Each row was made from one walk, in order. Every step used is in the known rows, and no mark comes twice. Write each row's walk.
Known rows:
X -> H -> T: [ 32  -3  16 -32  -8 -12   2 -45  50   6 -27 -22  29 -21 -14  -3 -12 -29
  -3 -26  -5  -3   2 -42  16  29 -10  -8  -3   9 -41 -25  34  18 -10 -40
  -2 -13  51   1 -52  11  -6  15  13 -11  18   1 -18 -22  10 -15 -21  -1
 -18  21  16  -3 -25  18  15 -10  36 -21 -11]
U -> V: [ 13  28  10 -33 -25 -25 -21 -17  56  -6 -31  -5  -1 -23  17   6  -5 -13
 -25 -29 -25   9   5 -31   2  40 -15 -12   6  13 -63 -11  11  11 -14  13
  11 -33  29   1 -32   1  -6   4  24 -20   2  23 -13 -21  33 -36 -25  17
  20  31 -25  -4 -17   6  10 -14   4 -17  20]
V -> X: [ -8   4   9 -18 -32 -52   9 -13  41 -12 -38   5  16 -19  -1  -3 -11 -31
   1 -38 -14  -2   6 -20  -3  33 -35  11   3  14 -36  -9  17  -7  -6  20
  11 -17  46 -11 -45  -4   4  -4   0  -8  -8  -7 -24 -31  55 -25 -48  11
 -10  -8 -23 -21 -18   7  14 -25  18 -36  -5]
S -> T -> H: [ 27  12  21 -53 -17 -31  -4 -14  24   9 -21 -24   8 -13   5  21 -19 -17
   4  11 -25  -4   8 -77   7  12   0   4  -8 -34 -37 -13  36  -7 -30   0
  31 -27  54 -22 -44 -28   8   5  36 -23 -14 -11 -18   0  20 -33  -9  -2
  -9  22   5  -1 -19  34  -5 -26  33 -16 -13]
T -> V -> C: [ 23  29  32 -23 -26 -54 -21   3  58  10 -26  13  17 -14   5  -8 -21   0
  -4 -33 -17  12   6 -31   6  38  -1   2  14  11 -55  -7  21   4 -11  24
  -8 -39  36  -1 -45  10 -14  17  33  -8 -17  34 -56 -39  36 -46 -30   6
 -11  -2   8  20 -24  31   2  -2  20 -55  13]
C -> H -> T -> V: [ 19  16  30 -16 -13  -4  13 -17  60  21 -47  -4  28 -24 -21 -16 -34 -26
  28 -25 -15   6  10 -63   3  33   2 -10  -2  36 -59  -2  41   4 -25 -30
 -12 -36  58  11 -48  11 -25  24  14 -25  -5  24 -34 -14  23 -23  -8   7
  -7   8  15  -7   2  62   5   0  54 -35 -18]
C -> H: [ -7  11  12 -27 -19  -9   6 -15  66  12 -37   4  17 -51  -6   1 -11 -28
   6 -24 -30  22   2 -46  13  15 -19  12 -12   4 -49  -3  25  11 -11   0
  14 -27  53  12 -36   3  -2  27  24 -35   3 -10 -28  -7  40 -10  -5  20
  -4   3 -11  -2 -18  23  26   2  22 -10 -12]
V -> X -> H: [ 15  -5   1 -35 -35 -44  14 -31  35  -3 -52 -10  26 -32  -4   0  -3 -44
   3 -42 -11  -6  -1 -21   5  40 -25  19  -3   2 -17 -30  17   6 -12   2
  11  -1  62   2 -67  10  11   9  23  -2   5 -14 -38 -32  44 -33 -55  11
 -15   0 -12 -17 -22  -9  12 -30  17 -29   2]
P -> G: [-18  -1  15 -15 -14 -20  -8 -14  30   7 -17 -19   4 -24   8  23   2 -18
 -26 -40 -11  25  -3 -27  -1  30 -26  11  12 -15 -54  17  23  19   3  35
  27 -11  49   2 -31  20   9  -7   1  -8   1 -16  -5 -16  51   3 -19  19
 -12  -2 -10  20 -20  17  22 -17  31 -10  -2]
T -> S: [ -7  24  -5  -3 -18 -23 -19 -12  57  -2 -18 -11   9 -21 -11  22  12 -18
 -13 -28 -17  20  12 -48  10  18 -11   5   0  17 -66  -6   6   7  -6  12
  19 -16  37 -37 -39  -2 -11  11  32 -20  10  -3 -13  -6  42 -20 -30   3
  -5  -2   1 -13 -16   3  16   7  33 -20 -22]
N -> P -> T -> H: [  9 -11  23 -44   6   6  11 -36  50   2 -56 -22  -2   4  11  28 -27 -25
  -8 -26 -14 -19   4 -88   6   8 -33  19 -12  -4 -60  -6  44  14 -33  -8
  24 -23  60  12 -42 -22  17  33  28  -4  18  -7 -24  -7  10 -13  -6  15
  20   3  -1  12  -9   3  25 -32  30 -28 -27]
X -> H: [ 23   2  10 -36 -25 -19  -6 -31  50  11 -30 -16  24 -40   3  22   6 -25
 -19 -33 -16  12   6 -39  14  32 -16  12  -1  -4 -32 -20  14  27  -9  -7
  10 -16  50  -3 -52   4   1  22  40 -10  14 -15 -27 -25  31 -20 -25   7
 -13   5   6  -4 -24   0  22 -14  16 -17  -4]
S -> T -> R: [  4  13  23 -20 -20 -20 -21 -10  39 -20 -19 -14  11 -13 -21  14   3 -21
  -5  10 -10   2   2 -72  23   0  -9   9   0 -18 -49 -14  29 -20 -12  18
  27 -36  49 -36 -30 -22   4 -10  16  -9  -4  -9 -13   7  34 -25 -26  10
  -5  20  -5  -1 -17  19   5 -13  19 -20 -26]
S -> T -> H -> C: [ 40  29  31 -43  -2 -31 -11 -25  24   0  -4 -27   2 -11  -1  14 -38 -16
   3  20  -5   3  -1 -78  31  14   7   1 -23 -31 -38 -10  46  17  -4  11
  35 -11  61 -11 -39 -11 -11   3  40 -18  -8  -7 -19   5  23 -33  -2 -12
  -9  28  13   3  -1  42  15 -16  24 -38  -6]
U -> V -> T -> P -> G: [ 14  17  17 -27 -38 -29   3  -3  21   1 -42 -14 -17   6   5  -4 -26  -5
 -20 -29  -9   5  -1 -46   0  36  -4   3   0  -6 -53 -17  33  29 -19  43
  40   2  66  -2 -34   7  41 -17   4  23 -21  29 -19 -26  33 -26  -4  -8
  19  28 -25  23 -15   5  10 -38  23 -33 -14]
U -> V -> T: [ 24  25   7 -30 -28 -37 -13 -20  50   3 -23   2  -9  -9  14 -15  -3 -11
 -29 -12  -7   4  21 -37  10  28   9 -20   9  -8 -63 -22  10  11 -22   6
  18 -21  39 -14 -47  -4  -6   3  11 -10 -14  29 -13 -21  24 -34 -23  -2
  20  37 -23  -5  -8   0  15 -11   1 -36  10]
S -> T: [ 12  13  18 -30 -22 -37 -16 -19  38   3  -2 -22  -4 -13   0  13   1 -19
  -9   0 -24  -5  20 -59  15  14 -16  -6   0 -30 -43  -9  24 -10  -6  12
  19 -25  34 -24 -38  -7   1  -9  14 -16 -10  -9  -6 -19  29 -22 -19   5
  -6  27 -16  -4 -31  24   1 -13  17 -20 -16]
C -> H -> T: [  6   6  22 -26  -8  -5  13 -29  69  15 -39  -1  18 -34 -20 -19 -27 -25
  24 -12 -14  10   5 -58  16   8 -11  -6 -15  25 -53   1  45   3  -8 -24
   5 -23  57   7 -39   5 -14  24  -6 -35   5   3 -19  -5  26  -5  -2  10
  -3  12   6  -1 -14  39  28   6  42 -16 -21]
C -> H -> U: [  5  13  17 -44 -18  12  20 -12  70  22 -46   9  16 -44  13 -28 -19 -32
  11 -32 -11  26   0 -62   2  21 -21   1   0   5 -83 -17  23   1  -8  13
  -9 -32  70   9 -62   1   6  20  23 -22  13 -12 -11  -8  43 -16 -10  26
 -15  16 -18 -16 -37  26  18   0  26  -5 -25]
U -> V -> X: [  9  25  -1 -31 -40 -51   0 -15  43 -22 -51  -4   4 -16  10 -10  -5 -29
  -8 -35 -14  -5  -3 -21  -7  50 -22   0   6  16 -42 -27  15  -6 -15  24
  15 -19  43  -4 -54   1   5   0   8 -12  -7  19 -24 -28  49 -50 -52   9
  12  27 -35 -17 -16  -4   5 -21   0 -34  17]
N -> P -> T -> H -> C: [ 20  14  37 -28  27   3   1 -42  48  -5 -38 -24  -2   3   5  19 -44 -26
  -8 -18   6  -8  -6 -83  28  10 -24  15 -26  -2 -55  -8  54  36  -6   7
  35 -12  65  20 -30  -6  -2  27  33   2  13   4 -25  -7  10 -10   4   3
  20   7  11  20   4   9  37 -26  26 -46 -19]
U -> V -> X -> H -> T -> P -> G: [ 30   3  11 -32 -37 -33  24 -27   8 -15 -74 -32  15   7 -11 -21 -36 -46
  22 -47   2 -19 -27 -36 -10  57 -15   2  -6  23 -18 -36  52  25 -13   4
  23  19  94  29 -62  23  57 -17  -4  31  -1  17 -30 -33  30 -46 -39 -14
  -1  30  -5   1 -28   5  -2 -53  44 -24  -7]
N -> P -> G: [-24  -3  27 -19  -5 -13  -7 -22  17  -7 -28 -22   7 -12  25  20   0 -11
 -28 -45 -18  13   6 -47   7  25 -52  18  11  -6 -73  19  32  13   7  43
  25 -19  72  21 -21  27  11   5  12  13  10 -16  -4 -35  40   8 -10  20
   1 -14 -12  20 -24  13  33 -21  33 -17 -29]
T -> V: [  7  19  21 -23 -32 -26  -9  -2  58   7 -32  -3  17 -18   5  13 -12 -19
 -16 -39 -25  10  13 -49  -6  44 -13   3  19  15 -68   0  11   8 -17   7
  -7 -43  32 -12 -46   8 -17  10  36  -7   1  25 -26 -23  43 -33 -31  18
  -2  -4  -6  -7   6  31  -1 -11  26 -37   3]

Write each row's walk:
[ 19  32  12 -55 -30  13   9 -16  74  19 -55   3   4 -39  21 -33 -14 -27
   0 -33  -7  20  -7 -63   5  41  -7 -10   5  15 -87 -26  26   2 -17  13
  -2 -34  66  29 -65  -3   6  21  30 -26   7  15 -14 -10  35 -36 -13  24
   8  46 -31 -20 -33  15   8   0  14   0  -1] : C -> H -> U -> V
[ 11  -3  22 -19 -14 -15   2 -24  69  14 -38 -11  -5   0 -11  11 -15 -37
 -15 -37  -9 -18   7 -61  -9  31  -9   0  10   2 -59  -7  17  12 -29 -10
   2 -40  20  -9 -57  -4   0   7  24 -13  10  19 -26 -22  21 -17 -29  21
  12   6  -6   6 -10  15   5 -21  30 -36   6] : P -> T -> V
[ 34  10   5 -60 -16 -13  30 -35  54  13 -84 -16 -10  10  14 -25 -38 -53
   9 -30   9 -23 -28 -68 -22  42  -7  -2   9   3 -59 -53  41  -6 -47  -6
  10 -22  62   9 -99 -27  35   5  11  -7   7  13 -15   3  30 -54 -52  16
  15  43 -24 -10 -40 -10  -2 -44  23 -20  18] : P -> T -> H -> U -> V -> X
[ 19  22  20 -46 -35  14  31  -1  41  17 -63  -1  -9  -9  14 -41 -43 -25
   9 -30  -6  13  -7 -74  -2  38  -1   2  -1  -2 -84 -24  43  25 -21  37
  20  -4 106  26 -60  10  53  -1  13  20 -15  19 -17  -9  36 -26  11   5
   8  44 -36   9 -32  12  12 -28  34 -15 -23] : C -> H -> U -> V -> T -> P -> G
[ 57  28  -8 -35 -27  -7  -6 -44  48  23 -40 -16   4  -6  13 -25  12 -32
 -17 -24  12   8  13 -63   9  43  36 -25  23  -3 -90 -59   5   9 -28  -7
   3   3  67 -22 -96   2  13  13  51   3  11  20  -6  -1  16 -58 -42 -20
   2  46  -6 -18 -27 -23   5  -6  26 -15  -6] : X -> H -> U -> V -> T -> S
[ 46  33  46 -47 -32 -25   5  -5  46  40 -45   2   8 -17   2 -40 -36 -26
  41 -11 -11   1  10 -77  17  37  13 -10  14 -28 -73 -25  40 -22 -16  19
 -13 -37  74  16 -73   3   8  23  41  -9 -21  17 -49 -18  31 -58 -10   1
 -22  30  -7   7 -50  48 -15   4  35 -36 -14] : S -> T -> V -> C -> H -> U
[ 30   4  17 -64  -9  -3  27 -37  41   0 -96 -27  -7  25  34 -19 -42 -47
   4 -40   8 -32 -11 -83 -13  39 -27   4   4  10 -81 -44  50 -13 -41   7
   7 -28  80  25 -87 -17  40  18  15  15  15  14 -20  -8  24 -54 -40  11
  22  29 -33 -10 -34 -11   2 -50  20 -28 -12] : N -> P -> T -> H -> U -> V -> X
[ 55  47  23 -64 -17 -31  -4 -10  55  15 -49   1  11  -7  39 -34 -42   1
   0 -17  -9  24 -12 -48   4  44   9 -11  10   3 -80 -43  41   0 -37  20
   4 -29  59  13 -65 -10  11  21  43  -7 -13  39 -35  -6  29 -71 -27   2
  -8  38   2  22 -49   9  -7 -14  19 -23  15] : T -> H -> U -> V -> C
[ 31  24  20 -23  -9 -16 -17 -39  47  -1 -11 -17  20 -37  -6   8 -13 -30
 -18 -27   8  18 -13 -33  40  31 -10   3 -12  -3 -32 -23  27  53  20   5
  17   0  53   8 -46  24 -11  15  43  -6  17  -4 -24 -25  24 -20 -24  -3
  -8  15  13  -1  -5   4  29 -16  10 -37   4] : X -> H -> C
[  38  -20   14  -42  -30  -15   34  -44   56   24  -81  -14   13    1
    0  -18  -21  -73   11  -57   19  -31  -15  -59  -18   61  -12    2
   20   -5  -56  -47   24    6  -31  -21  -18  -25   61    7 -114    2
   31    8   28   17   22    2  -33  -27   28  -42  -65   18   -9   18
   -8  -15  -41   -3   -3  -39   35  -40    2] : P -> T -> V -> X -> H -> U
[ 33  25  44 -19 -10 -51 -13 -13  62   5 -28   4  22   7 -11 -28 -45   1
  13 -19  -9   3   8 -36   7  39   3 -19  14  22 -56 -12  38  -4 -17  -4
 -12 -34  35   0 -44  16 -27  18  10  -4 -16  46 -45 -30  22 -42 -30  -8
 -18   9  24  21 -27  47   4   0  42 -56   0] : H -> T -> V -> C
[ -4 -15  19 -20  -1   0   0 -40  56  -6 -32 -18  -9   7   4  13 -11 -28
 -24 -39  -8 -22   8 -72  15  11 -43  10  -5  -3 -68  -5  28  12  -6   5
  15 -28  38   9 -37   1   5  20  13  -1  25  -6 -15 -34  16  -2 -13  24
  21  10 -15  10 -30  -2  35 -22  22 -28 -30] : N -> P -> T
[ 29  26  15 -39 -19  16  21 -12  77  12 -61  15  12 -21  -2 -47 -23 -33
   4  -6   9  21  -6 -75  18  11  21  -4   2  10 -98 -44  34  -4 -36   8
  18 -28  90   1 -66 -20   9  19  23 -13  -3  20 -20  22  41 -33 -26  11
  11  43 -25  -9 -19   3  15  -2  19 -24 -15] : C -> H -> U -> V -> T -> R
[ 37  12  10 -24 -16 -27  13 -40  45 -29 -71 -16  37  -7 -30 -19 -14 -55
  15 -16  12  -7 -26 -40  15  31  -2   1  -3  37 -36 -52  42   0 -26 -27
  15 -10  76   5 -63  -6   7   2   6   1   8  23 -32  -5  30 -58 -65  -1
  -1  31   3 -18  -8  -3   8 -27  26 -34   3] : U -> V -> X -> H -> T -> R
[ 51  43  20 -43  -1 -28 -14 -21  37   4 -19  -5  -6  -8  10 -14 -43  -6
 -15   6   2  14   5 -54  25  26  32 -16 -16  -5 -54 -24  40  35 -27   4
  40  -5  65  -3 -42  -6 -18  16  36 -12 -16  43 -30   6  16 -40  -7 -18
  18  36  -1   6  25  11  19 -19   7 -59  20] : U -> V -> T -> H -> C
[ 23  36  16   2   0 -21  -3 -30  69  15 -43   3  11 -18 -38 -30 -22 -13
  41  -7  -1  27   2 -48  31   4  20  -9 -17  26 -59 -23  47  -8  -7 -10
  13  -1  60  -3 -41   8 -13  39  11 -31 -11  11 -40  -6  27 -29 -17 -12
 -20  14  34  11 -32  22  26  21  50 -30 -25] : V -> C -> H -> T -> S
[ 53  23  23 -60  -4 -11   2 -35  71  25 -64  -6 -13  12  25 -33 -43 -20
  -8 -21  11  -4 -30 -69  -2  31  14 -13   7 -15 -70 -56  45   6 -44   5
   8 -27  48  18 -78 -16  23  18  28 -14   1  29 -34  -2  16 -56 -22   7
  10  53  -4  33 -56  -6   5 -25  15 -21  19] : P -> T -> H -> U -> V -> C
[  3   7  12 -13  -9 -19  -1  -8  55 -15 -19  12  22  -9 -18  -6  -5 -16
 -15   1  -5  16   9 -53  18  -8   0  17  -1   2 -63 -17  21   4 -17   8
  28 -21  50 -38 -32 -23 -13  10  11  -6  -4   3 -19   4  46 -21 -30   0
  -1   5  -6  -3   2   2  31 -13  19 -41 -25] : V -> T -> R
[ 75  46  29 -77 -22 -36 -12 -18  33  22 -45 -21  -6   2  31 -29 -39  -4
  15   7  -3   0  -2 -69  13  41  18 -19   8 -38 -66 -46  43 -17 -36  21
   8 -28  66   1 -72 -20  21   4  41  -2 -25  25 -29  -1  19 -81 -21 -10
  -6  65  -4  15 -63  22 -20 -20  19 -19  10] : S -> T -> H -> U -> V -> C
[ 22  25  29 -42 -20 -10  12 -10  73  29 -42  24  14 -35  14 -46 -31 -16
  16 -23  -9  34  -9 -48  23  17 -13   0  -2  -5 -72 -24  36  -4  -6  26
  -7 -22  66  23 -56  11   5  30  24 -18  -5  -2 -41 -22  42 -26 -11  19
 -22  18  -5  13 -57  18  24  10  19 -19 -10] : V -> C -> H -> U
[ 31  15  41 -40  -2  13  25 -26  69  34 -78  -2   0   3  12 -40 -43 -37
  22 -48  -1  -6  -4 -83  15  30 -18   2   4   0 -97 -27  47  -4 -22  16
 -14 -39  79  46 -72  11  18  44  29   9   8  20 -58 -30  24 -30  -7  21
  11   8  -4  22 -51  21  14  -7  34 -44 -27] : N -> P -> T -> V -> C -> H -> U
[ 30  25  15 -53 -43  10  28   3  67  14 -66  16  -2 -13  16 -53 -52 -17
  10 -28 -13   6   5 -78   6  28   3  -6 -14  15 -80 -44  35  10 -35  23
   6 -16  84   9 -67  -8  34  23  26  17  -7  36 -25 -10  34 -43   4   1
  17  47 -32 -19 -31   8   5 -18  23 -24 -31] : C -> H -> U -> V -> T -> P
[ 34  10  20 -65 -17 -12   7 -17  30  21 -28 -27  12  -6  21  -5 -30 -21
   8   8 -14   1   7 -87   2  25  -1  -2   0 -35 -68 -27  36 -21 -33   4
   6 -33  63 -16 -68 -25  17   2  39  -7  -4 -14  -6   8  24 -43 -18   3
 -18  31  -2  -8 -48  31  -9 -21  41  -8 -22] : S -> T -> H -> U
[ 21  16  29 -35 -31 -37 -16 -11  33   9 -21 -19  -1  -3  -1  14  -8 -28
  -1 -11 -23 -10  23 -69   0  38  -4  -9  13 -23 -54  -3  17 -10 -21   3
   1 -43  34 -23 -47  -7  -7   1  31  -3 -17  16 -19 -22  25 -40 -20   4
  -3  19  -8 -11 -15  48 -19 -15  22 -35  -9] : S -> T -> V
[ 67  38  17 -57 -30 -27 -15 -36  59  18 -46  -6  11 -18  30 -35 -15 -20
 -15 -39   6  18 -12 -29  19  55   3 -17  15  -9 -64 -52  23  16 -14  14
 -10 -18  59  28 -82  17  15  17  40   4   3  22 -40 -32  23 -68 -38   2
  -7  49  -6  12 -62 -14   6 -10   2 -13  21] : X -> H -> U -> V -> C
[  32   39   -6  -29  -20    6    7  -21   61   25  -58    3   -5  -19
    7  -39   -3  -29    8   -8    4   16   14  -73   11   27   32  -17
    7    5 -109  -39   19   -7  -31    3    3  -10   79  -15  -75   -9
    8   22   35  -18   -1   21  -11    8   31  -40  -20   -5    8   45
  -23  -24  -23   -3   15   16   31  -20  -18] : C -> H -> U -> V -> T -> S
[ 35   7  13 -48 -43 -30  32 -19  40  16 -70  -9  43 -17  11 -23 -24 -62
  11 -57  -2 -10   1 -44 -10  71 -16   9  25  11 -59 -39  15  -4 -25  -6
 -24 -29  74   3 -98   8  12  10  44  24  10   4 -34 -34  46 -60 -65   8
 -21   0 -10 -29 -28  14 -11 -28  35 -47   2] : T -> V -> X -> H -> U
[ 39  27  23 -21 -23 -48   5 -21  32  -3 -47 -15  33 -23 -11  -5 -30 -54
  15 -46   1  -2 -10 -27  17  61 -10  12   0  15 -27 -22  27  31   3   3
   5  -6  70  11 -72  28 -14   6  48  10   8  14 -55 -36  38 -48 -52  -4
 -14  -7   7 -16  13  19   7 -28  16 -75  20] : T -> V -> X -> H -> C
[ 10  11  23 -23 -27 -30  34 -14  54   9 -74   1  31 -20 -20 -30 -41 -46
  52 -27 -12  -8   5 -45  -8  40  -8   5  -9  37 -49 -11  44 -19 -25 -21
 -11 -25  71  13 -63   6  -8  20  -6 -16 -12  19 -45 -17  37 -33 -32   6
 -12   0   0 -20   7  51   2 -17  52 -51  -9] : C -> H -> T -> V -> X
[ 42   2  27 -27 -18 -15  -2 -31  51  13 -37 -25  38 -12 -11   2 -21 -29
   4 -31  -9  -7  10 -51   5  50   2 -10  12  18 -50 -21  30  21 -20 -44
 -15 -27  50  -1 -67  13 -18  17  35  -1  13  27 -30 -26   9 -35 -29   0
 -16   3  24  -7  -1  34  -1 -15  46 -36  -2] : X -> H -> T -> V
